In the rows, zero is written as 128.
Known rows, with every step that occurs
J K Q F: [117 140 146  98 119  39 121 122 164 121 185 155 167 136  84 161 174 149
 132  97 140 112 155  98 132 106]
T K Q: [113 128 105 119  89  65 136 108 119 104 172 109 124 130 146 129 110 123
 112 118 151 131 132 108 146  74]
T K Q F Z: [115 134 121 101  83  63 143 161 132  70 177 131 147 122 125 128 174 130
 101 126 156  88 137  82 161 104]
Z F Q: [146 124 138 142 142 156 122 181 104 109 130 165 143 106 130 115 179 140
 117 108 138  95 116 127 151 115]
T K J F: [121 136 127 126  99  81 134 115 144 101 199 119 159 106 129 120 161  84
  89 101 129 114 140 110 161  86]
L Z F Q K: [179 119 105 130 166 169 127 174 152 124 132 173 153 130 150 125 194 159
  90 155 146  54 193 110 162  84]
F Z L: [122 128 106 127 130 155 124 162 126  88 130 121 134 107 108 147 137 111
 126 126 120 105 121 101 166 175]
Q F J K: [153 146 151  90 132  98 125 132 155 100 206 185 171 169  43 130 217 126
  73 112 139  97 139 114  94 137]
Z F J: [144 130 131 121 131 163 128 152  95  74 170 182 133 110  83 116 197 119
  84 106 125 101 111 136 113 131]
Q K J: [137 114 155 108 116 108 157 115 159 116 179 166 151 113 130 124 135 118
  88 130 132 118 174 120 129 117]
Q K J F Z L C: [128 125 132 123 116 143 136 150 183  75 204 142 155  97 113 151 169 102
  96  97 119  39 198  83 216 157]
H K: [148 123  99 127 123 102 126 120  96 119 155 138 117 118 125 114 110 137
 127 137  93 105 127 134 117 110]
H T K Q F: [ 99 144 121  92  93  68 131 104 136  82 153 145 154  97 129 134 144 148
  95 129 132 148 133 100 132  47]
J F: [125 129 136 138 141 129 109 138 135 128 147 122 135 120 111 130 148 120
 124 119 106 104 135 118 149 145]
T K Q F Z L: [105 137 110 105  92  65 129 164 145  58 183 116 151 110 112 161 159 120
 102 118 141  95 131  68 169 110]
Z F Q K H: [151  91 149 117 159 143 139 195 119 100 144 187 157 121 107 139 186 159
  93 159 127  52 158  93 152 123]
F Z: [133 128 115 124 123 160 135 160 111 103 130 135 131 117 124 114 153 122
 123 129 142  98 127 116 155 170]
Q F: [130 132 150 118 127 102 123 148 157 120 128 143 151 129 111 137 171 142
 116 131 121 117 136 114 116 112]
J K Q: [118 130 122 109 120  65 122 104 138 129 181 143 141 136 102 150 133 137
 143  91 149 125 146 110 148 119]
Q K J F Z: [137 118 153 113 126 143 145 156 146  90 197 166 159  92 110 113 180 107
  82 122 125  62 181  97 177 177]
T K Q F Z L C: [105 140 101 114  76  71 132 154 164  53 182 108 145 123 130 162 162 125
 113  94 145  67 154  69 199  85]
J F Z L C: [120 137 106 147 128 164 109 165 152  84 152 106 137 112 110 151 162 107
 129  93 111  50 150  90 216 165]
F J K: [153 140 126 101 131 124 128 114 128 105 206 170 149 167  58 120 173 114
  84 108 143 109 135 128 109 154]
F J K H: [136 114 129 102 135 111 140 122 128 104 206 171 150 164  43 142 180 112
  87 127 130  88 131 105 125 169]
K Q F: [103 125 154 123 109  58 131 131 155 116 151 144 137 112 119 146 148 145
 132 112 125 118 139 104 138 116]

Rows
[123 114 100 134 105  63 135 102  92 111 175 139 100  99 135 124  89 142
 142 112  99 108 129 124 135 108] => H K Q
[161 127  97 157 153 157 123 165 136 129 112 157 143 107 154 121 194 141
 117 120 144  69 148 117 180  93] => L Z F Q
[113 124 152 143 119 104 134 113 152 118 173 141 150  87 115 129 158  91
 111  89 109 111 135 121 164 142] => K J F
[109 145 117 111 104 111 135  91 133  90 179 142 169  69 128 117 151  97
  80 106 117 144 133 116 159  69] => H T K J F
[135 133 126 102 120 106 123 129 103  74 224 191 148 120  57 139 203 130
  97  66 145  97 127 117 134 121] => Z F J K Q
[135 123 152 158 148 134 117 157 136 135 149 137 135 128 118 109 154 122
 115 120 122  79 135 115 166 164] => J F Q
[150 134  82 136 147 154 116 145 138 125 105 142 145  99 144 143 193 141
 123 121 131  96 150 120 163  73] => L Z F
[119 135 109 139 121 131 118 122 162 113 134 107 126 128 132 165 115 122
 139  99 119 106 140 114 165 112] => Z L C
[156 134  88 138 141 165 127 135 127  95 154 171 134 114 106 126 214 121
  81 116 132  81 140 126 145 112] => L Z F J
[105 128 133 141 121 132 131 151 152  80 182 135 153  64 100 146 169  79
 112  82 103  85 130  93 200 195] => K J F Z L
[120 134 131 114 130 129 122 182 153  80 135 133 157 108  94 158 181 124
 115 126 112  92 127  91 151 163] => Q F Z L
[148 111 168 126 121 120 164 133 158 120 184 179 146 125 137 109 140 122
  84 129 148  91 175 118 147 133] => F Q K J
[123 144  92  99 114 139 127 106 113  98 131 127 146 110 139 116 122 131
  94 149 134 157 124 124 122  54] => H T K
[113 142 109 101  87 114 154  82 126  91 163 147 160  78 147 115 127 102
  88 114 138 169 126 126 140  51] => H T K J
[102 145  95 110 108 141 129 128 137  48 182 137 175  48 111 135 163  81
  78 102 109 119 127  90 195 123] => H T K J F Z L
[106 125 144 118 103  86 141 162 137  89 154 153 138 101 117 138 171 140
 129 112 137  86 136  91 163 161] => K Q F Z
[158 116 160 133 161 150 119 165 149 129 163 155 146 149 117 112 150 141
  89 156 124  59 179 103 151 155] => J F Q K
[143 128  71  98 158 166 127 113 128  86 161 207 178  98  54 150 239 137
  74 124 121  81 147 100 156 101] => L Z F J K H T
[130 125 109  82 147 158 126 131  94  65 179 217 177  96  31 145 225 134
  73 112 117 107 115 110 125 123] => Z F J K H T
[117 136 107 125 102 106 132 150 143  62 206 112 165  84 109 138 170  70
  80  95 119  90 132  85 197 136] => T K J F Z L
[126 117 120 104 141  91 129 131 137 128 159 140 163 151  76 162 160 132
 131 131 129 103 138  97 140 138] => J K H
[132 121 109 137 109 102 144 143 106  86 203 157 139  64 111 101 163 101
 109  98  88  60 136 114 179 169] => H K J F Z
[129  98 143 109 155 161 153 142 133 113 126 187 149 117 112 126 130 159
  87 185 117  94 159  96 149 141] => F Q K H T
[150 102  95 120 171 186 139 159 142 104 107 198 165  89 127 138 192 170
  86 176 120  60 183  87 183  86] => L Z F Q K H T
[168 116 123 136 142 142 152 152 166 116 166 194 165  96 155 121 200 135
  80 120 150  60 194 110 180  79] => L Z F Q K J
[136 120 151  89 133  80 137 139 154  96 205 187 177 167  24 153 226 127
  73 131 122  75 135  91 109 159] => Q F J K H
[ 94 146 100  91  98  98 129 139 138  44 158 140 159  72 112 157 154 130
  96 127 123 125 126  75 167  95] => H T K Q F Z L
